Each row was made from one walk, in order. Every step used is in the known rows, and no mark comes twice. Write each row's walk.
Known rows
goto/nivigi/bopof/nanep/lilug: [-19 -27   6  37  10  10 -11  -7  22  -3  15  22  -4  27  18 -35  10 -32
  29 -12  -7  -2  40  21  19 -16  16   3   4 -36 -14  22   1  20 -47  -4
   1 -14   4  21  12 -10   3  35 -13  12  -4 -16   1 -29  34  24  20 -50
  26 -47 -26   4 -27]
nivigi/bopof/nanep/ritat/taze: [-21  10  11 -28   0   5  -4  15  11  20  28   3  13   5  32 -14  28 -18
  59   1 -37 -36 -16  38   0 -19   5   6   8 -40 -24  -1 -22 -11  -6 -22
  17 -14 -32  23  12  -4  13   9   1  29 -13 -46 -10 -35  21  33   3 -16
  20   7 -38  23  -2]
goto/nivigi/bopof/nanep: [  5 -26  12  34   9   5  -7  -8  25   5  12  24  -5  24  24 -36  10 -38
  46  -5 -23   3  20  21  -3   1  27  -2  16 -39 -15 -15   5  21 -46  10
   2  -9 -13  17   3   0  11  25 -14   3   6 -20   0 -27  29  28  23 -41
  30 -37 -38  16 -23]
duselap/lilug/taze: [ 47  13  10  19  -2  -8   5  24   3  -7 -31   8 -11  -7  -8   0 -28  -9
 -46  34  17  11  -6 -13  15  15  20   4   5   1  18 -23 -44  12  -3   4
 -12  12   6 -50  -7   5  -4  -7  -9  12   8  -1   9   2 -47  -4  22 -16
 -28  21  25  -9   5]
goto/nivigi/bopof/nanep/ritat/taze/lilug: [-18 -20   0 -22  14  13   5  21  35  22  24   8  11  12   9 -14  22 -27
  53   5   1 -24  25  35   5 -26  18 -14   0 -29 -25 -14 -15  22 -48 -13
  -2 -14 -33   3  -7   0  11  42 -11  37 -18 -26  -4 -62  47   9  10 -25
  54   1  -5  10 -27]
nivigi/bopof/nanep/ritat/taze/lilug/dizol/pofu: [-34  22   8 -20  -9  11   4  14   8  27  50  -7  14  -8   2  -9  24   5
  32   8 -12 -40 -15  34   9 -44   4   5  10 -13  -4 -18  12   0  -1 -14
   6 -20 -26  -1  -7   7   3  -2 -20   8  13 -10  -7 -54   9  13  -2   1
  15   6  14   2 -11]
nanep/lilug/taze/pofu/dizol: [-22  10  -3  15  -3  10  -5  19 -57 -27 -21 -10 -23  -7 -23  -3 -12  16
 -46  -3   1  -7   8  -7  27  -3 -46  -8  -2 -10  10  26 -15  15  -2  -2
  18   8  32   4  11   3   7 -12  -6  14 -18   7  21  26 -15  -9  -9  -1
 -32 -60  25 -10 -10]
neze/lilug/dizol/pofu: [  3  -2  21  27  -3 -15 -17 -13 -54   9   7  -3  12  10 -24   4  -8  18
 -33   4   9  17 -13 -23  13  -7 -19   2 -17  31  22 -15  25   4  12  30
 -16  -1  -3 -18  -5  16 -17 -15 -33 -46  11  42   9   2 -17 -31   1  20
  -7  44  -4  -8   1]
pofu/dizol/lilug/taze/ritat/nanep: [  0  22 -16 -27  -9  10   4 -32 -13  10  -5 -11 -31 -17   1  19  -6   7
  -3 -12  28   9  12  21 -11  13 -13  11  27   5  19  31  12  10   2  -6
   2  -2  21   1  26  -2  22   6  33 -11  -2  13 -34  39 -13  -8 -27  34
  -8 -22  37 -24  -2]
ritat/taze/pofu/dizol: [  6   8  11  11   6  -7  -5  29 -56 -11  -2  16  28 -12  -8  17 -23  15
  -1   2 -28 -17 -11 -13 -10  28 -29 -14   3  -3 -13  -7  20  11  -4   8
  23   8  -8  13   4   9  12 -26 -10  18 -22   5   8  14  29  11 -20  42
  -6 -10 -25  22   9]
ritat/nanep/bopof/nivigi/goto: [ -7  -4  -8  64  -7   4  12 -23   5  -4  16  -6  -5  25  22  26  33 -21
  14  -5 -47  53   1  32 -23 -10   6 -38 -33  53  -3   6   5 -20  44  13
 -12  -6   1  21  24   5 -31 -11   6 -15  13  40 -12   0  51 -23   8 -10
  32  27 -53  16   5]
pofu/dizol: [ 28  -6   3   2  10 -14  -6  -6 -40   4  -4   7   4  11   8 -15  -8  10
 -12  -4 -17  -1 -13 -19 -12  17 -24 -14  19 -11   0  -4  34  -2  -3   8
  -6  16  -2  -3  19   0  24  -6  19 -30   8  -1  -5  43   3   7 -27  -1
 -34 -18 -28  14   7]
bopof/nivigi: [ 15 -27   4  17   2  -3 -17   9  19   3 -13  15  12   6   9 -17  -7 -11
  16  -8 -31  12  -6 -13 -17  13  -1  -1 -28  26 -11  -8  29 -21  39  10
 -30   6 -10   1  -8  14   9  11  -6 -25   6  -2   0  18  27  -4  24 -16
   4  15 -51  22  -3]
bopof/nivigi/goto: [  7  -7   3  36  -2   0 -15  -8  18  -7  14   0   4   0  23 -10  -7 -15
  24  -1 -25  33   3  -8 -35   9  12 -25 -42  19  10  -9  11 -28  47   5
 -30   8 -17   3   0  14   7  -8   1 -33  34  60   2  25  31  -7  21 -24
  -4  -8 -38  24  19]
bopof/nanep/ritat/taze: [-17  -5   8 -56  -8  -2  -4  34  13  11  -2   5  23   7  19   8   9   0
  59  -6 -23  -2 -14   7  -7 -13  -7 -18   5 -24 -18   8   4 -16 -18 -19
  19   0 -32  13   4  -8   5  10  -4  23 -11 -31  -9 -34   5  10  11 -10
  25  56 -48   7   2]
duselap/lilug: [ 50 -15  11  28  11 -18   0   1   5 -10 -11  24  19   1  -8  -9 -27  -3
 -38  28  16   9 -10 -34   2  16  31   5  -8   3   2  -5  -6  -2   5   5
 -13  11 -16 -31   6   1 -11 -11 -12  -5  12   7  16   1 -33  10  18 -15
 -18  33   5   0  20]
duselap/lilug/dizol: [ 50  10  11  23   8 -14   6  -4 -21  -5  -2  11  20  -6  -8  -4 -24  10
 -54  34  27   2   0 -43  20  26  22   6   8  34  13 -20  27   6   4   8
 -16   5  -8 -39 -18  12  -8 -23 -26 -39  22  10   9   5 -54   9   1 -17
 -39  32  15 -19   7]
nivigi/bopof: [ 14  -6  11  49   9  -9  -9 -13   9  10  19   8   2  11  17 -33  14 -23
  -1   1 -35 -24 -14   1  -8   4   5  19  -3 -16  -9 -19 -24  -9  14   7
  -4  -5  -6  16  11  -6   4  -5   3  -2  -2 -27  14  -2   3  28   2 -17
 -19 -38 -25  31   5]
dizol/lilug/taze/ritat: [  3  -2  -8 -11 -15   5   4 -11  41   2 -16 -12 -16 -11  -6  -2 -12   0
  -5 -11  33   6   4   0  -5   3  13  28  -6  -6  26  16 -37   0  12  -3
  -4   1  11  -6   2 -10  -2   9  14   5  -2  10  -4  16 -51  -4  10  10
  -5  -5  32 -29   7]
lilug/neze: [ 21   5   9   4   6 -12   0  12  12   3 -22 -15  15   1  -1  -3   0   3
 -12  -1  -2   6  -6 -56  -3   4  22  13   3  -8  -1 -30   5 -18  -6  15
  -7   4   8  -7 -49 -11   1  -1   8  -8  17 -14   8   5   3  10   6 -17
 -18   3   1  24   4]
ritat/nanep/lilug/taze/pofu/dizol: [-32  21 -10  22  -4  16  -2  -3 -62 -16 -15 -12 -33 -11 -19  26   0   2
 -32  -3  -7  22  15   6  19   0 -48  -1   9  27   0  34  -2  22  -1  -1
  27  -7  40  23  29   7  -6  -6  -8  17 -37   5   5   8  15 -21 -13  23
   4 -47  19  -7  -7]
pofu/dizol/lilug/duselap: [ 11   1   0   0  -4 -17  -2 -58 -30  12   1  14 -20   5 -10 -14 -14   6
 -32  -3  38  -9  15  12 -11   6  39 -19  26  -6  20  20  15   6 -11  -1
  -4  19   8   3   7  -3  32  -9  10 -32  27  13 -19  51 -18  11 -27  13
 -39  -5 -15 -30  14]
nanep/lilug: [-11 -27   1  36   7 -11 -13   5   0 -15 -11   7  10  21 -11 -13  -4  -1
 -34 -11   4  12  16 -32  17 -13  -8   5 -18   9  -1  42  -7  -9  11  -4
  -8  -1  17   4  19 -13 -23   9  -3   7  -8  -1  15   1 -11  -1   7 -23
 -13 -12 -30   2   2]
goto/nivigi/bopof/nanep/ritat/taze: [-10 -15   7 -23   7   8   3  19  15  17  21  11  11  24  29 -17  23 -37
  64  -2 -27 -18  15  39   7 -25  21 -13   4 -31 -23   1 -10  18 -51  -9
   3 -14 -30  16   0 -10  17  36  -3  35 -11 -30 -19 -47  55  24   6 -35
  48  -3 -36  11 -25]
lilug/dizol: [ 25   7   8  26   6 -14   1  -4 -23   9  -9  -1  12   7  -1  -5  -4   4
 -25   2 -12  12  -3 -42  10  21 -17   5   9  41  10 -29  37  -5   6  19
  -4   0   4  -3 -20   3 -10 -14 -19 -48  11  -4   7  11 -39  -2  -8 -16
 -29   8 -27  -2  -5]
taze/pofu/dizol/lilug: [  6 -16  -5  16   5  -1  -1 -32 -56 -15  15   5   5  -8 -28  -7 -11  28
 -17  -4   4 -14 -10 -11 -15  11  -2 -10  -7 -17   4  20  40   8  10   7
  30   9 -14  16  20  10  27 -39 -19 -28  -7  28  23  44  -4   6 -12  34
 -18 -24   2 -15  18]
taze/lilug: [ 12 -27  -3  21  17 -13  -5   3  32   3 -13   7   4  -6 -33 -13  -9   1
 -23   8  16   1  -3 -30 -17  12 -10  -1  -5   0  -7 -28  -3  -6  12   4
 -10   2 -11 -16  -2   6 -14   2  -9  -8   0   0  33 -18 -25 -19  11   2
  -5  13   0  13  11]
goto/nivigi: [ 26 -43   4  27  13 -10   0   8  10  -3 -16  15   5  31   0 -13  -4 -27
   7  -7 -14  31  16 -21  -3   3  14 -13  -5   7  -4  -2  13  24 -40  27
 -19   5 -11   3  -5 -10   1  32 -10  -6   3   5   3   0  22   0  14 -29
  23  -4 -39   5 -18]
duselap/lilug/taze/pofu/dizol: [ 43  23   6   9   2   2   7  15 -50 -24 -17   4 -18 -23 -17   1 -30  19
 -51  37  13 -12 -15  -6   8  26  -7 -12   7 -12  12 -25 -16  27  -9   6
  13  19   2 -38  -3  21  20 -38 -14   0   1  13  21  30 -27   2   0   9
 -37 -18  56 -14   7]
nanep/ritat/taze/lilug/dizol: [ -8  10  -6 -47  11  -5  14  32  -5  24   7 -18  28  -3 -17  18  17   7
  -4  12  11 -21  -1 -14  15 -22 -20 -14 -10  40  -6 -11   5  -3   3  -9
 -10  -7 -25 -17 -24  -3 -10   8 -10   2 -16 -14   4 -35  -9 -19 -19   4
   7  56   3  -7  -3]
lilug/taze/ritat/nanep/bopof/nivigi: [ -4   7 -18  -6 -14  17  14  14  43  -8 -20 -15 -33  -3  24  26  20 -16
  14 -11 -32  25 -17  39   1   7 -20  11 -13  36  -1 -17 -28  -5  28   9
 -15  -2  30   1  -4  -2 -25  13  23  12  -8 -16 -18  -1  12 -27  15   4
  24   6  13   4 -27]

Write each row's walk
[  1  13   4   4  14  -9   1  42  28  16 -21   0  37 -21 -27  18 -15   5
 -14  12  28  -7  22 -44   1   6   7   6   0  -4 -11 -30 -16 -11  -7   3
 -11  -1   6 -25 -53  -1 -19  18   0  39  -4  -8   7 -36  14  -6   3  18
   8  33  17  32   7]
ritat/taze/lilug/neze
[-22  -1 -13 -26  11   6  -3 -11  44 -18  -6 -17   3 -13   7  22   1   3
  -6 -18  26  17   9 -35  12  -2   4  39   0  18  -8  24   4 -14   5  -4
  -1 -17  37  20 -12 -13 -23  18  29  11 -10 -10  -4  -8  22   2  -2  11
  13 -30  48  10   6]
taze/ritat/nanep/lilug/neze
[-32  -5   8  40   1   3 -21 -14  14  -5  22  16  -3   9  18 -34   8 -13
  16  -7 -14 -25  13  15  16 -10   1  18   8 -42 -16  19 -14 -12  -3 -21
  17 -13   7  27  23  -1  -5   1  -4  12  -3 -31  11 -19  -4  34  17 -33
  -8 -42 -23  15   0]
nivigi/bopof/nanep/lilug
[ 12   2  -2  22  14  -9   0  -5   4  11  -5  -5   7 -10 -30  -9  -6  15
 -38  15  27  -1  10 -39   3  19 -20   2   6  39   5 -45  31   0   4  11
 -10   1   2 -22 -25  15 -18  -4 -28 -40  11   2  27 -15 -49 -25  -3  -1
 -18  11  11  -6  -4]
taze/lilug/dizol
[-13  -7  -7 -51   0   2  14   7 -56   3  22 -10  26  -1 -17  17  13  22
  15   0   2 -29 -13   9  -2 -26  -2 -23 -20   1  -6  45  14   2   2 -14
  22   0 -39  12  17  -5  27 -14  -2  12 -24  12  -4  10  21   1 -27  33
   8  25  -3 -18  13]
nanep/ritat/taze/pofu/dizol/lilug
[-29   5   5 -25   5   8  -6  13  30  22  34   1  10  -8  11 -15  25  -9
  49  10  -9 -44  -3  37  -3 -19   0   4   6 -39 -28 -16 -26  -8  -7 -27
  13 -17 -35   7   2   2   8  11  -3  33 -11 -41   7 -58  15  13   4  -7
  21  10  -6  22  -1]
nivigi/bopof/nanep/ritat/taze/lilug
[-34  15  11  21   2   8 -17  -8  18   2  16  -1   3   1  16 -32  13  -6
  12  -3   3 -27  19  -3  22 -17  18  25  14 -53 -13   5  -8 -17 -10 -19
  15 -15  17  17 -18  -3   1   1   0  13  12 -36   8 -22   7  40  16 -39
 -12 -45   4  18  -1]
nivigi/bopof/nanep/lilug/neze
[  6 -17  -6 -13   9   0  -4 -19  43  -7   1   3  -3 -11  19  17  -3 -11
  19 -11 -10  24 -25 -16 -20  26  -8  32   5  25 -12   0  10  -6  15  10
  -2  -9  10  26  14  -5 -19   6  18  -5 -16  -8  -3  -5   7  -3   0  23
  22 -12   9  17  10]
taze/ritat/nanep
[-27 -12  -7 -19  -1  -1  -6 -39  46 -16  -4   4 -24  -8   7  13  -7 -14
 -23 -11  22  14   8   0   4  12  15  31  12  30  -3  28 -15   1   2  -5
  -1  -7  38  27   9 -11 -27  17  16  10 -13 -13  -5  -2   4   1  -2  18
   8 -34  20  -7   7]
taze/ritat/nanep/lilug/duselap
[-32   4  -3 -25 -14  14 -14  21  40 -22 -19   2 -23 -10  15  -6 -16   4
  14 -18  15   7   9   6  13   6 -28  23  13 -34   6  20 -22  -8 -12 -21
  15   0  29  -2   1  -5 -15   9   8  22  -2 -15   3 -18 -35   0  21 -16
   1 -26  25 -11  -8]
bopof/nanep/lilug/taze/ritat
[  9 -15   4   6   7 -21  -4 -23  39   8 -20  10 -22 -11 -31 -16 -14 -10
 -46  20  35  -4   5  -9 -14  19  24  -4  17  11  -1 -43 -31   3  -8  10
 -13  12   5 -15 -25   8  -9  -1 -13  -6  11  -6  29 -11 -28 -17   6  -1
 -23   5   4  -1  11]
taze/lilug/duselap
[ 46   7  10   5  11 -13   0   9  12  -8 -15   2  24 -12 -11  -1 -19  10
 -39  33  35  -1  -4 -54  12  10  52  12  -4  -6   4 -25  -6  -8  -4   5
 -15  11  -4 -43 -43   2  -2 -14  -4  -4  27   0   9   3 -15  17  13 -20
 -28  28  42   6  19]
duselap/lilug/neze
[ 11  22   1   8  -5   7   1  20 -59 -12 -21 -14 -31 -16 -13   1 -12  14
 -19   7 -28  -9 -23   0  -3  24 -42 -11  10 -15   8 -30 -13  19  -8  16
  26  13  10   1  -2  14  18 -29  -9   0 -12   2  22  31 -12 -11  -5  17
 -28 -47  22   3  -7]
lilug/taze/pofu/dizol
[-10  25 -16  11 -16  17  15   2  42 -13   1 -27 -40  -3  36  29  18 -15
  23  -6 -29  36  -7  46 -13   1  -9 -10 -23  33  15 -16 -41 -12  36   4
 -14  -6  23   6   2   4 -25  -6  32   5  11  31 -19   3  24 -30   7  -3
  21 -11  21   5  -6]
lilug/taze/ritat/nanep/bopof/nivigi/goto
[-14   3 -13 -12  -6  10  -2  -2   5  -6 -17 -14 -28  -1   9  29  17  -7
  10  -2   1  20  -3  45  10  11 -38   1 -27  33  -6 -20 -41  -6  30  13
 -21   0  25 -12   0  19 -29  11  13   8 -28  -1 -10  -4  12 -59  13  26
  31  53  16   1 -19]
neze/lilug/taze/ritat/nanep/bopof/nivigi
[-19 -18   2 -18   5  15   5  19  -2   3  31  11   9  11  16 -12  23 -27
  66   0 -34 -23   5  36   4 -20  15 -15  -2 -34 -28  -5  -5  28 -50   0
  26 -13 -34  33  -2   1  16  17 -25  36 -29 -22   6 -46  59  22  14 -17
  52 -22 -19   9 -23]
goto/nivigi/bopof/nanep/ritat/taze/pofu
[-29   3   5  -7  -6   1 -13  10  20 -12 -18  -3   9   0   3  -8  -6  12
   7 -14  18   9  23 -32  17  -8   9  10  11 -34  -6  14  18 -23 -19 -16
  16  -6  22   5 -26  -6 -12   8  -7   9  13 -15   7 -18  -8  15  22 -30
  -2  -3  -3   5   2]
bopof/nanep/lilug/neze
[-11  14 -26 -15 -16  18  13 -28  -5  -1   4 -13 -28   0  10  20  15  10
   5 -20   8   6   8  55   1  -7  -6 -10   0  18  13  31  14  -2  30  -7
 -14   0  22  -6  22   1  10   8  38 -17   5  15 -47  43  13 -19 -21  24
   9   2  17 -26 -19]
pofu/dizol/lilug/taze/ritat/nanep/bopof/nivigi
[-15   2   4 -39  -1  -1  16  36  -5  24  16 -18  31   1 -27  19  12  15
  -6   9   2 -10 -19  -8   5 -51   0 -10 -18  39   8  -1  14   1  10  -2
 -15  -7 -25 -25 -12  -6 -12   5 -19   5   3  18  -3 -37   6 -19 -12  13
  17  47  13  -8  -7]
nanep/ritat/taze/lilug/dizol/pofu
[ -6  19 -22  -7 -12  10  19 -34 -17  -1   2 -19 -30   9   7  22  16  11
 -11 -14  13  11   6  43   3  -6 -14  -5  14   8  17  31  -5   8   6  -3
   6  -1  25   1  32 -12  -2  -6  41  -5  -1   9 -34  35 -15 -17 -32  24
   0  -3  25 -32  -9]
pofu/dizol/lilug/taze/ritat/nanep/bopof
[ 14  19  -6   7 -10   0   2 -15 -43  13 -17  -6 -19   1 -12  -4 -10  11
 -19  -8  18   4  17  12  -1   1  -5 -11  15 -10  26  20   5   9   0  -4
  -4  10  12 -13  17  -3  30   1  17 -17  12  16 -23  49 -28  -2 -21   7
 -30 -10   2 -23  -2]
pofu/dizol/lilug/taze
[ 12  12  -7  -7   3  -8   3 -26 -32  11   2 -13  13   4 -13  -4  -4  23
 -20  -9  39  -8  18 -28  -4  -4  27  -5  15 -20  15  19  39  -7  -5   1
  -4   8   5 -10 -15  -7  32  -5  21 -29  29  15 -20  50  -3  11 -27   6
 -33  -3  12 -10  12]
pofu/dizol/lilug/neze
[ -2   0   2  14   2  -2   0   2 -58  -3   8  19  30 -14 -22  18 -26  20
  -4  -5   4 -17   8  -2 -10  14  -5  -7  -3  -8  -5  29  21   8   4   0
  25   4 -12  18  14   4  13 -21 -14  16 -22  25   1  21  14  10 -18  52
   3   6 -17  -1  16]
ritat/taze/pofu/dizol/lilug
[ 19  26  -9  16 -10  16  21   0  36 -24   7 -15 -23 -10  27  30  -1  -8
 -13  25  12  31  -2  37  -1   1  28 -11 -28  33  20 -12 -43  -2  33  -1
 -24   2  11 -37   4  14 -24 -14  21   7  23  45 -14   3   4 -19  16  -6
   8  14  56 -12   3]
duselap/lilug/taze/ritat/nanep/bopof/nivigi/goto
[ 17   8  -1 -20  -6   2   3  26  40  -7 -30  -9 -25 -14  12  -3 -12  -6
   1  -7  -9   1 -21  -8  -4  21 -21  28   5  -8  12 -27 -43   0   4   5
  -8   8  19  -7 -12  -6  -6   7  24  10  -4 -14   2   9 -33  -8   9   2
 -14 -27  31   3  -8]
lilug/taze/ritat
[ -8 -13   2 -37   2  -3   7  37 -21  -3   7 -11  26   2  -9  19  17   4
  21   2 -32 -22 -32 -12  -3 -16 -14 -11 -30   6 -18   6 -12   0   7   1
  19   0 -38  20  -3  -6   1  -9 -14  30 -39 -13  20 -20  24  -2  -3  19
  25  30 -14   7   7]
nanep/ritat/taze/pofu
[-29  -1   3 -69  -7  -5  -1  12  35  17  -4   8  -6  -8  -2   3   3   0
  32  11  19 -17  -2  26  -9  -9  20 -21  21 -17 -15 -18 -21  -5 -28 -23
  11   4 -23  -3 -23   3  -2  12 -15  31   1 -28   1 -48  -3  -5   5   0
  16  53 -15  -6   8]
bopof/nanep/ritat/taze/lilug/duselap
[  0 -18 -13   4   6  -4  17 -18  42 -15   4  -2  -2  18  21  24  26  -5
   9 -14 -26  22 -29  10  -6   5 -10  14  -2  27 -14   2  -5 -11  18   9
   2 -10   9  22  21 -16 -42  -4  26   3 -14 -13  -3  -8   6  -7  -6  17
  29  11  -6   5  -1]
taze/ritat/nanep/bopof
[ 11  12 -15 -32  -8   3   4 -18  -9   0  -5  -7 -18 -10   0  -6 -15  18
  -8 -13  32 -12   4  11  -5   8  -8   9  16 -22  26  21  -1   5   5  -8
  -4   8  14 -15  14  -6  25   0  37 -18  14  14 -24  56 -29   0 -25  20
 -31 -27  34 -28   0]
pofu/dizol/lilug/taze/ritat
[ 15   2  19  39 -10 -10   0   4 -21   9   7  -2  14  10 -13  -1 -10   9
 -31  -4 -29  20 -27 -28  -1 -17   7   7  -1  46  27 -11  48   2  14  30
 -13   2   6  -3 -11  -2 -12 -17 -27 -47  31  34   1  10 -19   4   2  -2
 -19   0 -13  -7  -6]
lilug/dizol/pofu
[ 14  -8  -6  10   2 -11  -3 -37 -38   6   6   5   9   9  -8 -14  -9  16
 -14 -12  20   2  14  -8 -13   2   6 -10   6 -11  12  33  35  -1   7  -4
  -3   6  -7   0  28  -5  29  -5  13 -33  14  22 -14  51 -10   8 -24  13
 -22   3 -21 -18  14]
pofu/dizol/lilug
[-32  -1  -3 -66 -10   8   2   0 -39   0  24   4  18  -5  -3  13   6  26
  52  -8   6 -22  -8  24  -8 -18  -4 -25   6 -35 -11  34  36  -4 -17 -26
  44   3 -40  25  15   3  29 -19 -13   9 -11   4  -6  -6  11  10 -11  24
  21  33 -18 -22  12]
bopof/nanep/ritat/taze/pofu/dizol/lilug
